What can hang from each mark
totar: pufefaz
fovi: betu lagel
lagel: fovi
laso: betu pufefaz
betu: fovi laso
pufefaz: duve fadab laso totar

Each row was made from one small tree. The marks that hang from a mark follow it in brackets, in alphabetical order. Every link used is in the known rows. Write each row's tree.
Known rows
fovi[betu[laso[pufefaz[duve]]]]: [ -6  -8  -3 -16 -17 -18 -11 -10 -44  -5   8 -12  -4  -2   0  -5   5 -34
   5  -1  -7  -2]
pufefaz[duve]: [ -7  -3   2  -5 -12   7   3   4  14  -7  18  -3 -11  20   1   4 -20  12
 -16  11  -1   3]
fovi[betu[laso[pufefaz]] lagel]: [ -6 -10 -11 -10 -10 -19 -21 -15 -50  13  22  35 -11 -10  -6  15  21 -44
  14  10   0   4]
laso[betu[fovi[lagel]] pufefaz]: [  7 -17   4  37   0   5 -16   4   1  21 -10  45  18 -18   1  18   2  11
   9 -10   0  -8]
laso[betu[fovi[lagel]] pufefaz[duve]]: [  5  -5  12  33  -8   5  -8   1   3  29 -15   0  13 -15  -5  19   2  20
  -7 -22   0 -10]
lagel[fovi[betu]]: [ -8  -8  -5   7  -4  14 -10  -4  10 -11  -5  46 -12  13  -3  12  -7 -47
 -26  21   9   9]
pufefaz[duve fadab laso totar]: [ -7  38  11 -24  10  11  30   0  58   3   3 -83 -22  21  -5 -14  -2  15
 -10 -11  -7   6]
pufefaz[laso[betu] totar]: [ -1  11  -2  27   1  25   2   0  55  -3  15 -19   1  21  -5  22 -20  18
  23  -8  -1  11]
pufefaz[fadab laso totar]: [ -4  27   1 -19  17  11  23   2  57  -5   8 -37 -17  18  -2 -12   0   6
   6   1  -7   7]
laso[betu[fovi] pufefaz[fadab]]: [ 13  -8   0  28  13  -1   2  11   6  -7 -20  24  28 -23  13 -35  12   8
  21 -12  -8 -11]
laso[betu pufefaz[duve fadab totar]]: [  0  34   1  13 -11  -1  19   3  19  -1   2 -79  16  -7  14 -38  13  22
  20 -36  -5  -1]
fovi[betu[laso]]: [ -7 -21  -9  -4  -6  -2 -14  -9 -44 -15  23  39 -17   3  -5   9  -4 -43
   2  28  -4  10]
fovi[lagel]: [ -8  -6  -6   0  -4   8  -8  -2   9   9  28  44 -17  14  -6  25  -6   2
  -7  23   4   7]
totar[pufefaz]: [ -2 -12 -10 -26  -4   1  -3  -2  11 -29  20  41  -5   1  16  19  -5  13
  -4  47  12   5]
laso[pufefaz]: [  1 -15 -12  -8  -5  -9  -7   6  10 -14  14  40   9   9  16 -11  -9   4
  19   6  -4  -6]
betu[fovi laso[pufefaz]]: [ 11 -39   3  -5  11 -16 -11  13 -55  -4 -21  48  13 -12  -1  -7 -13   4
  -3   2  -7 -17]
lagel[fovi[betu[laso[pufefaz[fadab]]]]]: [  0   1 -10 -13   8 -20  -3  -6 -45  -8 -19  22   2  -8  -3 -32  24 -51
  -3  -1   5   2]
betu[fovi]: [  2 -30   8   6   9  12  -4  15   4  -9 -11  51  -2   1   2   8 -24   4
 -23  21  -6  -7]
lagel[fovi]: [ -3 -13  -6   6   1  12  -5   8   9  -9  -7  51  -2  25  -3   8 -22   2
 -30  15  12   5]

Write each row's tree
[ -2 -19 -12 -12  -9 -18 -19  -9 -46 -11  14  35   1  -6   4  -6   6 -44
  21  10  -5   1] : fovi[betu[laso[pufefaz]]]
[  0 -14  -4 -16 -10 -21  -5   2 -45  -4   7  -6   4   6  -1  -9 -11  13
   4  -6  -1  -6] : betu[laso[pufefaz[duve]]]
[ -2  21  -7 -22   4 -11  17   8  16  -8   5 -33   4  -3  20 -42  12   3
  15 -10  -8  -5] : laso[pufefaz[fadab totar]]
[ -2  -2  -4  -9  -4  -9  -8  -2 -46  -3 -21  -7  -1  -2  -5  -1   0 -43
 -16  -9   6   1] : lagel[fovi[betu[laso[pufefaz[totar]]]]]
[ -4  13   3 -18 -15  -5  11   6  16   0   5 -57   1   9  12 -10 -12  16
  -5 -19  -5  -8] : laso[pufefaz[duve totar]]
[  9 -19   8  39  15  25  -9   8  44   1 -12  39  10   8  -9  25 -20  15
   7   2  -4   0] : pufefaz[laso[betu[fovi]]]
[ -4  32   4 -26  -4 -10  26   5  17   0   0 -77   0  -1  14 -41  10  12
   0 -22  -9  -7] : laso[pufefaz[duve fadab totar]]
[ -4  41   7  15   5  19  24  -3  59   4   6 -85  -5  17  -6  -9   2  24
  10 -23  -3  12] : pufefaz[duve fadab laso[betu] totar]
[  6 -30   4  -4   9 -14 -14   5 -57  22 -14  47   2 -17 -11  15  -2   2
 -11   2  -1 -14] : betu[fovi[lagel] laso[pufefaz]]
[  5 -14   9 -10   8 -10  -3   7 -55  26 -19  -1  -5 -19 -12  15  -4   6
 -18  -8  -4 -13] : betu[fovi[lagel] laso[pufefaz[totar]]]
[ -3  -6   0  -9 -11 -14 -11  -8 -47   1 -20  -3   0   3 -11   0   0 -38
 -23  -9   8   0] : lagel[fovi[betu[laso[pufefaz[duve]]]]]
[  6  16 -10  -2  12   9   7 -10  54 -23  13   8   7  -3   8   6  21  19
  31  22  13  14] : totar[pufefaz[fadab laso[betu]]]
[  5  10  11  31  24  21   2  -3  44  24 -10  19  -3  -6 -17  15  14  11
   4  -2  -2   6] : pufefaz[fadab laso[betu[fovi[lagel]]]]
[  5 -10   9  40  12  26 -12  -1  41  25  -6  40  -3   4 -20  46  -7  13
   0   2   1   4] : pufefaz[laso[betu[fovi[lagel]]]]
[ -5 -18  -6   4  -1   2 -15  -6 -47 -11  -7  46 -12   9 -14  14  -8 -47
 -28  21  10  12] : lagel[fovi[betu[laso]]]
[ -1   1   2 -21 -11 -17   6   5 -43   0   2 -56  -1   5   0  -8 -15  17
  -2 -18  -3  -7] : betu[laso[pufefaz[duve totar]]]
[ -1  26   4 -45  10   1  22 -10  54 -16   5 -34 -14   7   3   3  14  20
  -5  22  10   8] : totar[pufefaz[duve fadab laso]]
[ 10   8   7  23  10   3  13  12   9   0 -26 -26  24 -24  14 -34   9  12
  12 -25 -10 -12] : laso[betu[fovi] pufefaz[fadab totar]]
[ -1  21   1 -29   1 -20  22   3 -39   1  -1 -75  -2  -4   3 -40   8  12
  -2 -21  -5  -5] : betu[laso[pufefaz[duve fadab totar]]]
[ -8   1  -2 -16 -18 -18 -14 -20 -48  21  16 -11 -15  -7 -10  15  18 -37
  -2  -1   0   2] : fovi[betu[laso[pufefaz[duve]]] lagel]
[  2  -1  -5  26 -19  -1  -7   0  12  -4  12  -9  21   6  10  -7  -6  22
  25 -17   0  -2] : laso[betu pufefaz[duve]]
[  3 -18   5  46   2  21 -13   3   2  17  -1  48   2 -10 -11  30  -6  10
 -12   9   2   2] : laso[betu[fovi[lagel]]]
[  6  -1   8  32  -3  10  -6   6   3  26 -14  -6  12 -20   0  19   0  15
   2 -21  -1 -10] : laso[betu[fovi[lagel]] pufefaz[totar]]
[ -5  18  -2 -38   0  -4  19  -5  16 -23  10 -23  -9  -6  13 -12  14  18
 -16  30   9   5] : totar[pufefaz[duve fadab]]
[  1  28   0  -5   5   9  14 -13  56 -12   9 -36   2   1   4   8  18  29
  14  11  13  12] : totar[pufefaz[duve fadab laso[betu]]]
